What can hang from each mark:
gefu: fidol galag turu zezuv
disav: galag
fidol: gefu turu
nitir: disav galag
galag: disav dosu zarim
dosu: galag zarim zezuv
turu: fidol gefu

Each row was made from one small tree. The marks that hang from a mark follow it in brackets, in alphabetical order. Every link used is in the known rows. Write each row's tree.
Known rows:
fidol{gefu{galag{disav dosu{zezuv} zarim}} turu}: [ 34  -7   4  10  13   7   1 -14  -3 -26 -11 -17  -2   4   5   3  -1   5
   6   4 -14  10  19  17]
turu{fidol{gefu}}: [ 4  9  5  0 11  2  0  4  2  4 -7  0  6  4  0 -5 -6  6 10  5 -4 -1  2  2]
fidol{gefu{galag zezuv} turu}: [18  2  1  9 11 -6  2  2 -4 -2 -8 12  4 -1  1 17 -5 10  1  8 -8 11 -3 17]
dosu{galag}: [ 4  2 -3  4  3 -2  3 -1  2  1  3 -7 -2 -1 -1 -4 -4 -6  3  1  0  0  3 -3]
fidol{turu{gefu{zezuv}}}: [ 5 11 -3  3  5 -6 14  3  2  3 -1  7 -1  4 -1 13 -2  5  6 10  2 11 -1 14]
dosu{galag zarim}: [  8   5 -10   3   0  -7   3  -2   9   9   4 -14  -1  -1  -4   0  -4 -11
   4   3  -5  -3   6  -4]
fidol{gefu turu}: [ 15   5  -2   3  14  -3   7  -1   0  -1 -10  -5   5   7   0   2  -4   3
   4   4  -6   5  -1   1]
gefu{fidol galag{disav} turu zezuv}: [  2 -14  10   8  -5   8  -5   0  -7 -10   8  35  -3   0  10  29   6   7
  -8   5   2  10  17  28]
gefu{fidol galag zezuv}: [ 1 -4  3  7 -4  4 -6  2 -5 -2  9 27 -6 -4  3 23  0  7 -6  7  0  5  2 23]
gefu{turu}: [-1 -1  4  4 -2  3  1 -1 -2 -1 -1 14  3  4  2  8  0 -1 -2  1  3  3  3  5]
turu{fidol gefu}: [-4 16  3 -1  3  4  5  2  5  7  2  4  2  3  1 -7  2  3 16 10  4  1  2  6]
fidol{turu{gefu{galag}}}: [12  8 -2  4  3  2  6 -5 -1  0 -1  8  0 -1  3  2  7  3 10 12  1  9 -5 10]
nitir{galag}: [  3  -3  -1  -3  -3  -2   2   8 -13   5  -1  -1   4  -7   2   0  -1   7
   2   1  -2   2   2   2]
dosu{galag{disav} zarim zezuv}: [ 11   2  -9   0   3   0   0   1  19   2   6 -25  -2  -3  -5  -3  -7  -8
   2   0  -9   2  17  -4]
turu{fidol gefu{galag{dosu}}}: [ 8 11  8  6  6  6  1 -2 -5 -5 -1  5 -2  2  2 -8  7  2 16 13 -2  4  6 15]
turu{fidol}: [-1  8  4 -1  1  1  1  3  3  4  2  2  0  4 -1 -1 -2  2  9  2 -2 -4  3  3]
turu{fidol gefu{galag zezuv}}: [-1 12  6  4  2  1  0  5  2  5  3 20  2 -4  2  9  0 10 13 14  1  6  0 22]
fidol{gefu{galag{disav dosu zarim} turu zezuv}}: [ 20 -18  13  17   6   2  -1 -13 -15 -25 -12  13   3   2  14  19   5   7
   1   5  -7  13  24  31]
disav{galag{dosu{zezuv} zarim}}: [ 15  -5  -1   4   8   3  -1  -7  -3  -8  -2 -15  -7   0  -1  -3  -6  -5
   3   1  -8   9  11  -2]
turu{gefu{fidol galag{disav dosu} zezuv}}: [  7  -7   8   8   4   5   1  -2  -8 -17   5  15  -8   1   9  13  12   4
   0  12   1  13  20  30]
gefu{fidol galag{disav dosu} turu zezuv}: [ 10 -16  13  12  -1   6  -2  -1 -12 -19   5  28  -7   5   9  26   7   3
  -8   4  -2  12  24  31]
nitir{disav{galag{dosu{zezuv} zarim}}}: [ 11  -1   2   9  11  -2   1  -3 -11  -7   0 -13  -5  -1  -2  -4  -4  -3
   7  -4  -4   7  15  -3]

Write each row's tree:
[  3   9   7   3  11  -4   1   9   2   5  -6   7   6   3  -1   8 -10   9
   7   6  -5   3   3  12] => turu{fidol{gefu{zezuv}}}
[12  1  0  7 -2  0  2  1 -4 -4  8 24 -7  2  1 28 -1  6 -3  7 -3  8  1 25] => gefu{fidol{turu} galag zezuv}
[  7  -1  -1   1   5   4  -1   2  11  -5   5 -19  -3  -2  -2  -6  -7  -2
   1  -1  -4   5  13  -3] => dosu{galag{disav} zezuv}
[ 30  -8   5   8  17  -1   3  -6 -10 -19 -11  -9   1   7   6  -1   7   3
   3   3 -12  11  15  11] => fidol{gefu{galag{disav dosu}} turu}
[ 9  1 14 12  0  0 -1  5 -8 -7  0 25 -2  3  2 18 -2  4  5  6 -4  7 11 27] => gefu{galag{dosu} turu{fidol} zezuv}
[ 23  -3  11   8  12  12  -6 -10   0 -21  -8 -12   0   2   6  -4  -2   8
  12   5 -13   4  22  19] => turu{fidol{gefu{galag{disav dosu{zezuv} zarim}}}}
[ 10  -5  -3   4   0   6   2 -11   9 -13   4 -21  -4  -3   2  -2  -6  -3
   5  -2  -4   2  18   4] => dosu{galag{disav zarim} zezuv}
[ 12 -13   4   5   0   1   5 -14  -8 -24  -4 -15  -5   6   8  -1   9  -3
   3  -4  -5   2  24  10] => galag{disav dosu zarim}
[ 0 -6  8 10 -6  7 -5  1 -6 -4  7 42 -3 -2  5 31 -1  6 -8  8  3  8  5 28] => gefu{fidol galag turu zezuv}
[ 12 -19  12  15  -7   8   0 -13 -14 -27   4  26  -9   5  13  30   9   3
  -4   4  -1  10  28  38] => gefu{fidol galag{disav dosu zarim} turu zezuv}
[ 17  -9  -2  -1  -1  -8   4   5 -11  -4  -2 -21   1  -2   4  -2   6   0
   1  -2 -11   3  24   5] => nitir{galag{disav dosu{zarim}}}
[ 10  -3  -9   1   2  -7   4  -3   9   2   5 -19   0   0   0  -3   2 -10
   3  -1  -6   0  17  -2] => dosu{galag{disav} zarim}
[ 23   7  -1  10   3   9   7 -14   0 -17  -4  -7  -7   2   1   3   0   1
  12  12  -5  10   5  20] => fidol{turu{gefu{galag{dosu{zezuv} zarim}}}}
[ 11   1   5   8   0   0   4   3 -19 -11  -3 -15  -1  -6  -1  -1  -5   8
   7  -5  -3   0  16  10] => nitir{disav galag{dosu{zezuv} zarim}}
[20  1  0  6 12  0  0 -4 -4 -2 -9  4  5  1  2  4 -1  6  4  7 -7  7 -4  7] => fidol{gefu{galag} turu}
[ 10 -10   7  12  -1   8   3 -14 -10 -24   3  13 -10   1  14  16  13   4
   5  11   0  10  24  37] => turu{gefu{fidol galag{disav dosu zarim} zezuv}}
[  6  -1   4   6  15 -10   3   4 -19   1   0  -5  -2   1  -1  -8   4  -5
   4  -5  -2   7  12 -10] => nitir{disav{galag{dosu}}}
[14  0  0  1  4  3  6 -7 -1 -7  0  2  1  1  7  1 12  4  9  9 -1 11  7 12] => fidol{turu{gefu{galag{disav}}}}
[ 16 -12   5  10  -3   7  -3  -8  -5 -13   6  15  -6   6   8  16  12  -6
  -4   4  -6   5  26  21] => gefu{fidol galag{disav dosu{zarim}} turu}
[ 14  -9   4   4   1   8   1 -10   1 -24  -2 -21  -7   4   3  -2   0  -1
   1  -4  -7   3  22  10] => galag{disav dosu{zezuv} zarim}
[  2  -4  -2   5   6  -7   2  -6 -14   3   1   1   1  -4   4   0   3  -1
   9  -3   2   3   9  -5] => nitir{disav{galag{zarim}}}
[ 8  2  5  8  5  4  0 -5 -7 -9 -3  3 -2 -2  5 -6  9  0  7 11  0  7  3 12] => turu{gefu{galag{dosu}}}
[ 4 -1  6  6 -3  3  2 -8  0 -9  2 12  0 -3 11 10  8 10 17 11  0  6 16 30] => turu{fidol gefu{galag{disav zarim} zezuv}}
[ 15 -16   3   2  -3   0   7  -6 -21 -20  -5 -17  -1  -1  10  -1   8   4
   5  -3  -6   3  25  13] => nitir{galag{disav dosu zarim}}
